What can hang from each mark
gegan: feme
fere: bukav temo
temo: lemoru
mevi: fere lemoru
sameser: mevi temo
lemoru: gegan mevi temo
feme: gegan

Every row comes from one small tree of marks. The marks that hang from a mark follow it in brackets, in alphabetical order. Every link used is in the known rows. Which tree was each row made from?
Known rows
fere[temo[lemoru[mevi]]]: [-0.73 -1.09 -1.30  0.22 -0.81 -0.33  3.23  1.16  1.04 -1.02 -3.84 -0.14
 -0.90  0.83  3.40  2.67  3.53 -2.85]
fere[bukav temo[lemoru[gegan[feme] mevi]]]: [-2.12 -1.60 -0.25 -5.38 -0.30  4.01  2.93  0.50  0.49  0.34 -4.92  1.63
 -0.57  1.61  3.04  1.88  3.23  0.04]
mevi[lemoru[gegan]]: [ 1.08 -1.80  1.07 -0.59 -0.33 -4.70 -2.33  2.27 -0.51  3.17 -6.28  1.75
  0.96  0.13  5.42  0.16  1.08 -2.08]
sameser[temo[lemoru[gegan[feme] mevi]]]: [-0.64 -1.37  1.87 -3.08  0.63 -2.40  3.16 -1.65 -0.90 -2.46 -3.89  1.70
  2.82  3.15  2.81  1.91 -4.99  2.84]
sameser[temo[lemoru[mevi[fere]]]]: [ 0.95  0.15  1.35 -3.89 -0.65 -0.41  3.73 -0.92 -1.13 -0.90 -1.25  0.05
  3.21  2.28  2.29  1.81 -5.30  2.54]
fere[bukav temo]: [-0.39  0.26  0.56 -4.99 -1.70  6.25  1.11  1.10  2.52  3.31 -2.22  0.10
 -1.46 -0.62  2.44  2.10  3.02 -2.50]
sameser[mevi[fere] temo]: [ 2.53 -0.03  4.75 -4.62 -2.43  4.62  0.65  0.49  0.98  3.80 -3.28 -0.05
  5.86 -0.08  2.87  2.18 -8.06  4.31]
lemoru[gegan[feme] temo]: [-1.75 -0.98  3.68  0.11 -0.28 -4.43  1.26  1.67  0.67 -4.85 -4.68  2.30
  1.56  3.86  0.90  3.56 -4.24  1.93]
sameser[mevi]: [ 2.62  0.20  0.97 -0.37  0.95  1.87 -0.07  0.82  0.49  3.62 -5.41  0.84
  4.99 -0.92  4.21  0.94 -1.90  1.55]
sameser[mevi[fere[temo]]]: [ 2.30 -0.33  2.54 -1.15 -2.37  5.27 -0.52  2.34  1.21  4.07 -4.11 -0.55
  3.33 -1.03  3.15  2.78 -1.56  0.83]
feme[gegan]: [ 2.20  1.03  2.29  4.64 -0.21 -0.49  1.84  1.76 -1.23  0.72 -1.78 -1.75
  0.59 -0.84 -0.32  3.76 -2.39  0.34]
lemoru[mevi]: [ 3.55  1.84  0.84 -1.82  0.67 -2.69 -0.31  0.14 -3.21  0.36 -2.93  0.64
  2.62  1.75  1.91 -0.01  0.33 -3.36]
temo[lemoru[gegan[feme] mevi[fere]]]: [-0.15 -1.31 -0.13 -0.61  1.19 -1.86  1.76  0.02 -3.47 -2.71 -3.74  1.24
  2.27  3.73  2.23  2.51 -0.94  2.45]
temo[lemoru]: [-0.03 -0.11 -3.26  1.20  2.14 -0.95  3.52 -0.24 -0.70 -1.20 -1.67  0.02
  1.74  0.99  3.50  2.31 -0.07  2.11]
mevi[fere lemoru[gegan]]: [ 2.08 -1.39  2.82 -1.99 -3.19 -1.01 -3.48  3.55 -1.41  4.14 -3.33 -0.06
  0.86  0.43  3.68  1.77 -0.69 -1.05]
sameser[temo[lemoru[gegan[feme] mevi[fere]]]]: [-0.38 -1.20  2.46 -3.60 -0.41 -1.16  2.71 -1.21 -1.31 -2.14 -2.90  1.17
  2.86  3.35  2.19  2.42 -5.60  3.20]
sameser[mevi[fere[bukav] lemoru[gegan temo]]]: [ 2.30 -0.53  3.36 -5.74 -2.23  2.53 -0.28  3.83 -0.14  5.45 -6.78  1.23
  5.98 -0.23  4.55  0.66 -3.79  4.38]
fere[bukav]: [ 1.79  1.94  0.06 -5.50  0.86  4.62  0.15 -0.11 -0.55  3.60 -0.74  0.53
  1.76  0.18  2.08  0.58 -0.33  0.58]
lemoru[gegan[feme] mevi[fere] temo]: [ 0.61  0.10  5.64 -3.24 -2.11 -4.15  0.45  2.38 -3.14 -4.74 -4.45  1.80
  3.16  5.57 -0.74  2.87 -4.92  0.98]
mevi[fere[temo] lemoru]: [ 1.61 -0.71  2.76 -1.61 -2.07  2.22 -2.96  5.12  0.87  5.20 -3.13 -1.53
 -1.65 -1.34  3.56  2.87  1.41 -2.77]

Which tree is each row?
[ 0.52 -1.87  3.13 -5.88 -4.79  3.67 -2.52  4.21  0.50  5.68 -4.03  0.17
 -0.83 -0.15  3.76  1.94  1.64 -1.55]
mevi[fere[bukav temo] lemoru[gegan]]
[-0.19 -1.07 -0.14 -2.72  1.20 -0.15  2.00 -0.11 -3.54 -1.86 -3.59  1.46
  2.50  3.57  2.19  2.05 -0.95  3.24]
temo[lemoru[gegan[feme] mevi[fere[bukav]]]]
[ 0.21 -1.50 -2.22 -0.57 -0.74 -4.68  3.67 -1.00 -3.05 -2.83 -4.05  1.68
  3.15  3.26  3.71  0.93  0.66  0.62]
temo[lemoru[gegan mevi]]
[ 0.53 -0.18  4.82 -6.51 -0.66  1.61 -1.94  4.93 -0.96  3.28 -4.31  0.78
  1.56  1.53  2.18  2.20 -3.75  3.58]
mevi[fere[bukav] lemoru[gegan[feme] temo]]
[ 2.42  1.83  3.08 -7.02 -1.14  2.66 -0.68  5.32 -0.74  4.93 -1.94 -0.79
  2.13 -0.11  2.19  1.49 -3.35  2.66]
mevi[fere[bukav] lemoru[temo]]
[ 0.33 -1.22  1.81 -1.55 -1.31 -6.52  0.09  3.58  0.32  0.80 -6.40  1.69
  1.90  1.09  4.60  0.71 -1.24 -0.43]
mevi[lemoru[gegan temo]]
[ 1.24 -0.87  2.48 -4.17 -1.41  4.17  3.40  0.10  0.65  2.27 -3.60  0.01
  6.40  0.40  3.87  2.47 -7.92  7.08]
sameser[mevi[fere] temo[lemoru]]
[ 0.49 -0.41  0.61 -0.20 -3.37  4.19  0.94  2.21  0.79  0.65  0.50 -2.03
 -1.04  0.47  1.36  4.63  0.30 -0.88]
mevi[fere[temo[lemoru]]]
[ 0.55 -1.67  4.81 -1.82 -2.00 -0.79 -2.62  1.15 -2.70 -1.54 -4.96  1.46
  0.11  3.95  0.64  2.80  0.10 -2.87]
lemoru[gegan[feme] mevi[fere[temo]]]
[-2.37 -1.94 -1.50 -4.65 -2.57  4.37  3.80  0.36  2.07  0.97 -3.30  1.04
 -0.69  0.74  3.64  2.30  3.39 -0.03]
fere[bukav temo[lemoru[gegan]]]
[ 0.51 -1.11  4.76 -4.58 -1.81  1.64 -2.30  0.99 -2.96 -0.21 -4.78  1.87
  0.47  3.80  0.43  2.22  0.16 -1.72]
lemoru[gegan[feme] mevi[fere[bukav temo]]]
[ 1.25 -1.44  4.09 -1.34  0.07  0.00 -4.75  3.98 -1.40  3.68 -4.52  0.44
 -0.04  0.70  3.03  2.59 -1.42  0.24]
mevi[fere lemoru[gegan[feme]]]
[-1.61 -0.61 -1.79 -4.51 -0.60  5.83  3.76  0.76  2.22  1.74 -2.48  0.10
 -0.96 -0.15  3.34  2.32  3.24  0.20]
fere[bukav temo[lemoru]]
[ 2.83 -0.68  2.78 -2.84 -5.48 -2.95 -1.19  0.09 -4.23 -0.78 -2.66  1.21
  2.89  3.87  1.22  0.98 -0.54 -3.23]
lemoru[gegan mevi[fere]]
[-1.51 -1.54 -1.17 -5.82 -2.61  3.23  3.82  0.24  0.55  0.66 -4.16  1.31
  0.06  1.46  3.36  1.37  3.71 -0.94]
fere[bukav temo[lemoru[gegan mevi]]]
[ 0.53 -0.80  4.84 -2.24 -0.86 -1.87 -2.34  5.20 -0.66  1.36 -4.48  0.40
  1.01  1.69  2.30  3.07 -3.71  1.94]
mevi[fere lemoru[gegan[feme] temo]]
[ 1.62  0.89 -1.83 -3.25  0.87  0.85  3.26  0.18 -3.41 -0.18 -1.25 -0.16
  3.04  2.08  2.28  1.32 -0.49  2.31]
temo[lemoru[mevi[fere[bukav]]]]
